Each row was made from one small tree. The marks that hang from a mark follow it in brackets, in the order of their numbers. Every link used is in the known rows. Write each row's tree.
Known rows:
k325{k349{k284{k49}} k500}: [-20   7  -1  -1   1  11   0  -1   4  -2  19  -1  10 -21 -12 -11  -8 -15
 -11   5   2  10  -1  -9   1   0  -3  -5  24  12  12   4]
k500{k349{k284}}: [-15   7  -2 -11   4   2   2   0   2  -6  10   1   4 -14  -9   1  -8  -8
  -5   6   0   4  -2  -1  -5   1   1   4  17  12   3   6]
k49{k284 k854{k246{k242}}}: [  8 -13  -3  16  -4   3   3  -2  -6   1 -13   3 -28  15   0   0  10  15
   7   2 -12  12 -14  19  -3  -3  13  10  -3 -20  -6  -9]
k365{k242{k49{k854}}}: [  2 -12  -2   8  -6  -1   2   3   7   3 -12  -4 -16   3  14  -3  -1  11
   6  -1 -12  -9   1   1  -8   8   3   5  -5  -2 -17   9]
k349{k284{k49{k854}}}: [-14   5  -5  -1  -2   2  -2   7   0   2   4  -2  -8 -10  -4 -11  -2  -3
   5  -4  -8   7  -1   5 -10  -1   3  -5  16  -4   0   1]
k246{k242{k197}}: [ 14  -7   3  11  -4  -2  -4   6  -6  -2 -13  -3  -6   7   4   2   9   9
   6   3  -3   0   2   6  -8   2   5   2 -17  -6 -12  -5]
k854{k284{k49} k646{k197{k242} k246}}: [ 25  -4   6  26   1  11  -8  16 -17   0 -23   5 -14  10   9  -1  15  18
  30   2   2  -9  -6  10  -1   3  -3   4 -20 -26   3  -8]
k854{k284{k49} k646{k197}}: [ 12  -1   1  16   3  10  -5  12  -8   1 -15  10  -8   1   4   0   7  10
  17  -2   0  -4  -4   5   1  -2  -3   0 -10 -17   6  -8]
k242{k49{k284 k854{k246}}}: [  4 -12  -5  10  -4  -2   2   2   4   2 -12   1 -28  11   3   1   9  18
   7  -3 -15   8  -7   8  -4   4   9  13   0 -11  -2  -4]
k242{k197 k246}: [ 12  -4   3   9  -3  -8  -7  13   0   4 -10  -3  -2   3   5  -1  15  11
   6  -2  -6   2   0  -2  -9   6   1   0 -15   0  -8  -1]
k365{k242{k49{k854{k646}} k197}}: [ 11 -16   1  21  -4  -3  -2  11   5   4 -23  -3 -18   4  14  -1   7  19
  13   1 -15  -7   3   5 -13   8   7   6 -15  -7 -21   1]
k197{k246{k242{k49{k284}}}}: [ 17 -15   0  12  -7  -2  -5   1  -8   3 -18  -3 -29  14   5  -4  12  14
   9   1 -12  -5  -4   8  -5   6   7  12 -21  -7  -9  -2]
k197{k246}: [ 4 -3  0  1 -1 -2 -7  4 -4  7 -3  0 -5  5  3 -5  7  2  4 -2 -2 -6 -3  1
 -1  2  1  0 -4  0  0  1]
k242{k49 k197{k246}}: [ 13 -10   1   7  -4 -10 -11  14  -2   7 -15  -5 -11   6  10  -3  14  14
   9  -3  -7 -11   5  -4 -10  11   2   5 -18   3  -9   1]
k246{k49 k242{k197}}: [ 15  -9   2   9  -1  -1  -2   4  -7  -6 -19  -2 -18  13   8  -1  12  15
   4   2  -4  -1   4  11  -9   1   6  12 -20  -5 -18  -4]
k49{k284 k854}: [ -6   0  -2  10  -2   2   2  -4   4   2  -1   0 -16   5  -3  -1   0   5
   4  -1  -9   9  -9  11  -3   0   7   6   7 -13  -5  -4]
k646{k197{k242}}: [ 11   2   5  12  -4   3  -2   4  -9   1  -9  -3  -1   8  12   1   3  12
  10   5   2 -11   4   6  -4   4   2   2 -16 -11  -1   1]
k197{k242 k246{k49} k365}: [ 22 -10   5   9  -1   3  -9   2 -11   7 -13  -1 -23  17  18  -1  15  19
   2  -4  -3 -21  13   7  -5   4   8  17 -33  -4 -10   1]
k500{k284{k49{k854}} k325 k349}: [-26   5  -5 -14   6   1  -2   5   8   1  10  -2   7 -20  -7  -5 -11 -11
  -6   6  -3  14  -6   3 -12  -3   1  -2  34   6   2   6]
k500{k325 k349{k284{k49{k854}}}}: [-26   8  -8 -13   3   1  -1   3   6  -2  11  -1   7 -21  -9  -6 -11 -11
  -5   3  -4  12  -5   2 -12  -2   0  -3  29   4   0   6]
k325{k500{k349}}: [-12   2   0  -4   3   4   1  -7   6  -2  11   2  10 -11  -6   1  -8  -7
 -10   9   6   3  -3  -4   4   0  -3   2  14   7   5   5]
k365{k242{k49 k197{k246}}}: [ 18 -17   3  12  -7  -7  -9  13   1   9 -18  -6 -15   4  16  -5  12  13
   9  -1 -12 -15   5  -6 -14  14   2   6 -22   8 -21   7]
k349{k284{k49}}: [ -7   4  -2  -4  -1   3  -2   6  -2   0   6  -1  -1 -12  -6  -9  -1  -8
   1  -2  -4   5   2  -2  -7  -1  -1  -4  11   6   3   2]
k197{k242 k246}: [ 11  -6   4   6  -1  -2  -8   4  -9   9  -7  -3  -7   8   9  -3  11   8
   7  -1  -2 -12   2   4  -4   3   5   5 -15  -5  -3   2]
k49{k284 k854{k246{k242} k646{k197}}}: [ 16 -10  -3  30  -3   9   2   3 -12   1 -24   6 -30  22   3   0  12  24
  18   8 -11   8 -15  25  -1  -4  14   9  -9 -32  -2 -12]
k646{k197 k246{k49{k284 k854}}}: [  6   1  -3  22  -5   6   1   3  -5  -5 -19   1 -31  22   6  -6   7  17
  17   6  -6   4 -11  20  -2   5   4  12   1 -22 -10  -3]
k854{k284}: [ 3 -3  3  1  4  4 -1  1  2 -3 -2  7 -4  0  0  7  3  4  3 -5  2 -4 -5  1
  4  1 -3  6 -6 -4  1 -5]
k365{k242{k49{k854} k197{k246}}}: [ 11 -17   1  14  -8  -7  -9  13   3  11 -20  -7 -21   7  19  -6  12  18
  13  -3 -16 -14   2   2 -15  14   6   6 -16  -2 -24   7]
k242{k246{k49{k284 k854{k646}}}}: [  7  -8  -4  20   1   0   2   1   0   2 -20   3 -33  15   3  -5  14  21
   6  -2 -16  11 -10  17  -2  -2  10  16  -6 -19  -8  -6]
k500{k284{k49} k325 k349}: [-19   5  -2 -17   7   2  -2   5   5  -2  11  -1  12 -23  -8  -2 -10 -15
 -11   8   0  13  -4  -4  -9  -3  -3  -1  27  15   5   7]
k242{k197 k246{k49{k284}}}: [ 15  -7   2  15  -3  -4  -2   7   1   0 -17  -3 -24  11   4  -2  19  17
   2  -3 -12  10  -3   7 -10   5   6  16 -17  -2 -15  -5]

Write each row's tree:
[  7 -13   1  14  -8  -5  -2  10   7   3 -17  -7 -16   2  16  -2   5  15
   9  -1 -14  -8   5   1 -15  12   5   5 -13  -2 -24   5] => k365{k242{k49{k854} k197}}
[ 21 -13   4  12  -6   3  -4   5   1   8  -9   0 -13   3  16   0   9  10
  -1  -1  -9  -9   4  -5  -6   7   1   3 -26   4 -14   6] => k197{k365{k242{k246}}}
[ 10  -8  -2  21  -1   1  -1   6 -12  -2 -21   2 -21  15   2  -4   9  14
  21   7  -5   1 -11  19   2  -2   7   2  -3 -25  -7  -5] => k49{k854{k646{k246{k242}}}}
[-21   1  -8  -5   2   6   0   4   4   1  12   5  -3 -16 -10  -8  -3  -3
  -4   4  -5  15  -7   2  -5  -2   3   1  31   2  10   4] => k325{k500{k349{k284{k49{k854{k246}}}}}}
[ 22 -12   1  26  -4  -4  -9  18  -3   4 -24  -1 -26  15  12   3  15  26
  21   0  -9  -8   7   6  -9   9   5   7 -24 -17 -11  -5] => k242{k49{k854{k646{k246}}} k197{k365}}
[ 12  -6   2  14   7   5  -2   8  -6  -5 -14  11 -12   7  -2   5   9  10
  17   0   2  -1 -12   6   8   1  -4   6  -5 -13   3  -8] => k854{k284 k646{k246}}
[ 24 -20   1  19  -6  -3  -1   8  -5  -2 -23  -2 -29  15   4   4  18  24
   9   3 -14   7  -3   8 -10   6  10  15 -24  -7 -13  -8] => k854{k246{k242{k49{k284} k197}}}
[-22   8  -2  -9   5   4   4  -4   5  -8  14   0  16 -15 -11   0 -11 -13
 -13   6   2   8  -4  -6   0   1  -3  -2  22  14   7   4] => k500{k325{k349{k284}}}
[ -1   4  -4  14  -2   4 -10  16 -11  10 -11   2 -14   2   3 -15   7   7
  20   0  -9  -4  -4  11  -8   1   5  -5   7 -15   5  -1] => k349{k284{k49{k854{k646{k197{k246}}}}}}
[ 18 -22   0  20  -8   6   1   1   5   7 -15   1 -37  12  14   3   9  23
   4  -2 -20  -4  -1   5  -8   9  10  16 -19  -7 -16   1] => k197{k365{k242{k49{k284 k854{k246}}}}}
[ 34 -17   6  27 -10   0  -7  10  -8  -2 -24  -5 -34  18   9   5  18  23
  16   5 -11  -4   3   7 -11  11   6  13 -38 -11 -19  -7] => k646{k246{k242{k49{k284} k197{k365}}}}
[-18   4   1  -3   4  10  -1   1   6   0  17  -1  10 -19 -10  -9  -7 -14
 -12   9   3  12  -3  -8   2   0  -2  -3  28  12  13   4] => k325{k349 k500{k284{k49}}}
[ 15 -12   2   5  -4  -6  -8   6  -8   7 -14  -6 -13   9  15  -3  12  16
   9  -3  -6 -18   7   0  -7   9   4   9 -23  -1  -5   5] => k197{k242{k49} k246}
[ 15  -6  -1  23  -2   7  -5  14 -13   9 -20   2 -16  11  12  -6  14  24
  21   0  -7  -1  -1  16  -7  -2   9   1  -9 -29   3  -5] => k284{k49{k854{k246 k646{k197{k242}}}}}
[-20   4   1 -10   8   3   3  -2   7  -6  13  -1  16 -14  -7   2 -10 -12
 -15  10   4  10  -5  -6   0   0  -1   0  26  15   8   4] => k500{k284 k325{k349}}
[ 13 -21   0  22  -7  -2   0   8   7   6 -20  -4 -31   8  11   0  13  22
   9   0 -21   5  -6   7 -15  11  10  14 -11  -6 -22  -1] => k365{k242{k49{k284 k854{k246}} k197}}
[-26   5  -4  -8   4   4   0   4   9   0  12  -3   8 -18  -6  -8  -9 -11
  -8   5  -3  14  -7   0  -7  -1   1  -5  33   5   5   5] => k500{k284{k49{k854}} k325{k349}}
[ 14 -13   1  15  -5   3   4  -2   2   1 -16  -2 -28   9   9  -5  10  12
  -2   0 -15   5  -8   5  -6   5   3  16 -14   2 -20   4] => k365{k242{k246{k49{k284}}}}
[  8 -10  -3   7   1   5   4  -3  -1  -2 -10   4 -26  13  -2   0  11  13
  -2  -1  -8  12  -8  10   1  -2   7  19  -1  -3  -3  -6] => k854{k246{k49{k284}}}
[ 16 -15  -2  12  -1   6   5  -5  -9  -5 -18   4 -34  19   0   0  14  17
   1   2  -9  11 -10  17  -1  -4  10  20 -11  -9  -9  -8] => k854{k246{k49{k284} k242}}
[ 18  -6  -1  12  -4   3  -5   4 -16  -1 -23   0 -22  23  14  -7  12  17
  12   4  -2 -13   0  14  -2   3   4  10 -21 -11  -9   0] => k646{k197{k246{k49 k242}}}
[-13   3   0 -11   3   1  -1   5   2   0   7  -1   8 -16  -5  -5  -6 -11
  -6   2  -2  11  -3  -4  -8  -2  -3  -5  20  10   4   2] => k500{k284{k49} k325}
[ 12  -8   2   4   0  -1  -5   2 -10   5 -13  -3 -18  14  13  -5  13  14
   4  -3  -3 -13   4   8  -5   3   6  15 -18  -3  -8   3] => k197{k242 k246{k49}}
[  5  -3  -4  16  -1   3  -5  13  -6   5 -13   1 -15   3   0 -12   8   6
  20   0  -6   6  -8  11  -2  -2   2  -5   8 -21  -1  -4] => k284{k49{k854{k646{k246}}}}
[ 26 -12   5  21  -4   5  -3   0  -7  -2 -19  -1 -34  17   7   5  15  19
   1   1  -9  -1   6  13 -11   2  11  19 -35  -8 -22 -10] => k246{k49{k284} k242{k197{k365}}}
[ 25 -11   4  14  -3   2  -5   5  -8  -2 -19  -1 -23  16  12   4  13  20
   2   0  -4  -9  12   9 -10   2   7  13 -36  -5 -19  -6] => k246{k49 k242{k197{k365}}}
[ 15  -9   2  21  -4   0 -10   5  -2  10 -16  -1 -36  19  10  -2  18  21
   6  -6 -13  -4   1  14 -12   5  13  17 -23 -11 -19  -7] => k242{k197{k246{k49{k284 k854}} k365}}
[ 20  -3   1  12  -3   5  -9   6  -9   6 -15   3 -20  19  17  -2  12  18
   7  -1  -1 -20   8   6  -3   6   2  10 -26  -6  -5   1] => k646{k197{k246{k49} k365}}
[ 24  -7   3  24 -10   1  -7  13  -9   2 -22  -4 -24  21  24   2  12  30
  25   4  -4 -22  11   9  -8  14   4   8 -31 -23  -8   3] => k646{k197{k242{k49{k854}} k365} k246}
[ 21 -14   3  21  -9  -3  -5   5  -1   8 -17  -5 -33  15  17   3  16  30
   9  -5 -17  -8   7   7 -12  10  11  16 -37 -16 -11   0] => k197{k242{k49{k284 k854} k246} k365}
[-27   8  -7  -6   1   5   1   2   7  -2  12  -3   9 -19  -8  -9 -10 -12
  -7   1  -3  13  -5  -1  -7  -1  -1  -7  29   4   5   4] => k500{k325{k349{k284{k49{k854}}}}}
[  5   0   1  19   4   7  -2   6  -3  -1 -15  11 -11  10   6   6   4  18
  19  -1  -1  -7  -9  14   3   0   2   5  -6 -26   4  -9] => k49{k854{k284 k646{k197}}}
[ 26  -9   2  26   3  10   0   9 -18 -12 -34  11 -29  25   9   3  14  26
  25   6   2  -9 -10  20   6   1  -1  15 -22 -25  -6  -9] => k854{k284 k646{k197 k246{k49 k242}}}
[  1  -5   0  11   7   4   0   3   1   0 -10  10 -12   4   0   6   4  13
  11  -6  -3  -2  -9  11   4  -3   3   6  -1 -19   2  -9] => k49{k854{k284 k646}}
[ 16 -11   5  15  -6  -4  -4  12   3   6 -13  -5  -6   0  12  -3  13  10
   5   0 -10  -2  -1  -4 -12   9   1   1 -19   5 -20   4] => k365{k242{k197 k246}}
[-25   4  -1   1   3   9  -1   0   9   1  16  -2   5 -16  -7 -11  -8 -10
  -9   6  -1  13  -5  -2   0   0   1  -3  34   3  10   3] => k325{k349 k500{k284{k49{k854}}}}
[ 12 -11  -3  15   5   6   5  -2  -4  -2 -16   8 -30  14  -4   1  13  17
   2   0 -10  13  -9  14   3  -5   9  19  -3  -9  -1 -10] => k854{k246{k49{k284}} k646}
[  4  -9  -3  19   2   4   3   1  -1   5 -11   6 -23  10  -5   1   9  15
   8   0 -13  15 -14  16   1  -5  12   9   6 -20   2 -11] => k49{k284 k854{k246 k646}}
[ 14  -7   1  13   8   6   0   6  -6  -9 -20  11 -23  13   1   3  12  16
  15  -2   1  -3  -9  11   8   0  -3  16  -8 -13  -2  -7] => k854{k284 k646{k246{k49}}}
[ 14 -12  -1   9   7   9  -3  11  -5   3 -12  13 -13   0  -2   1  13  12
  11  -8  -4   7  -9   4   3  -5   0   5  -5 -12   8 -11] => k854{k246 k284{k49} k646}
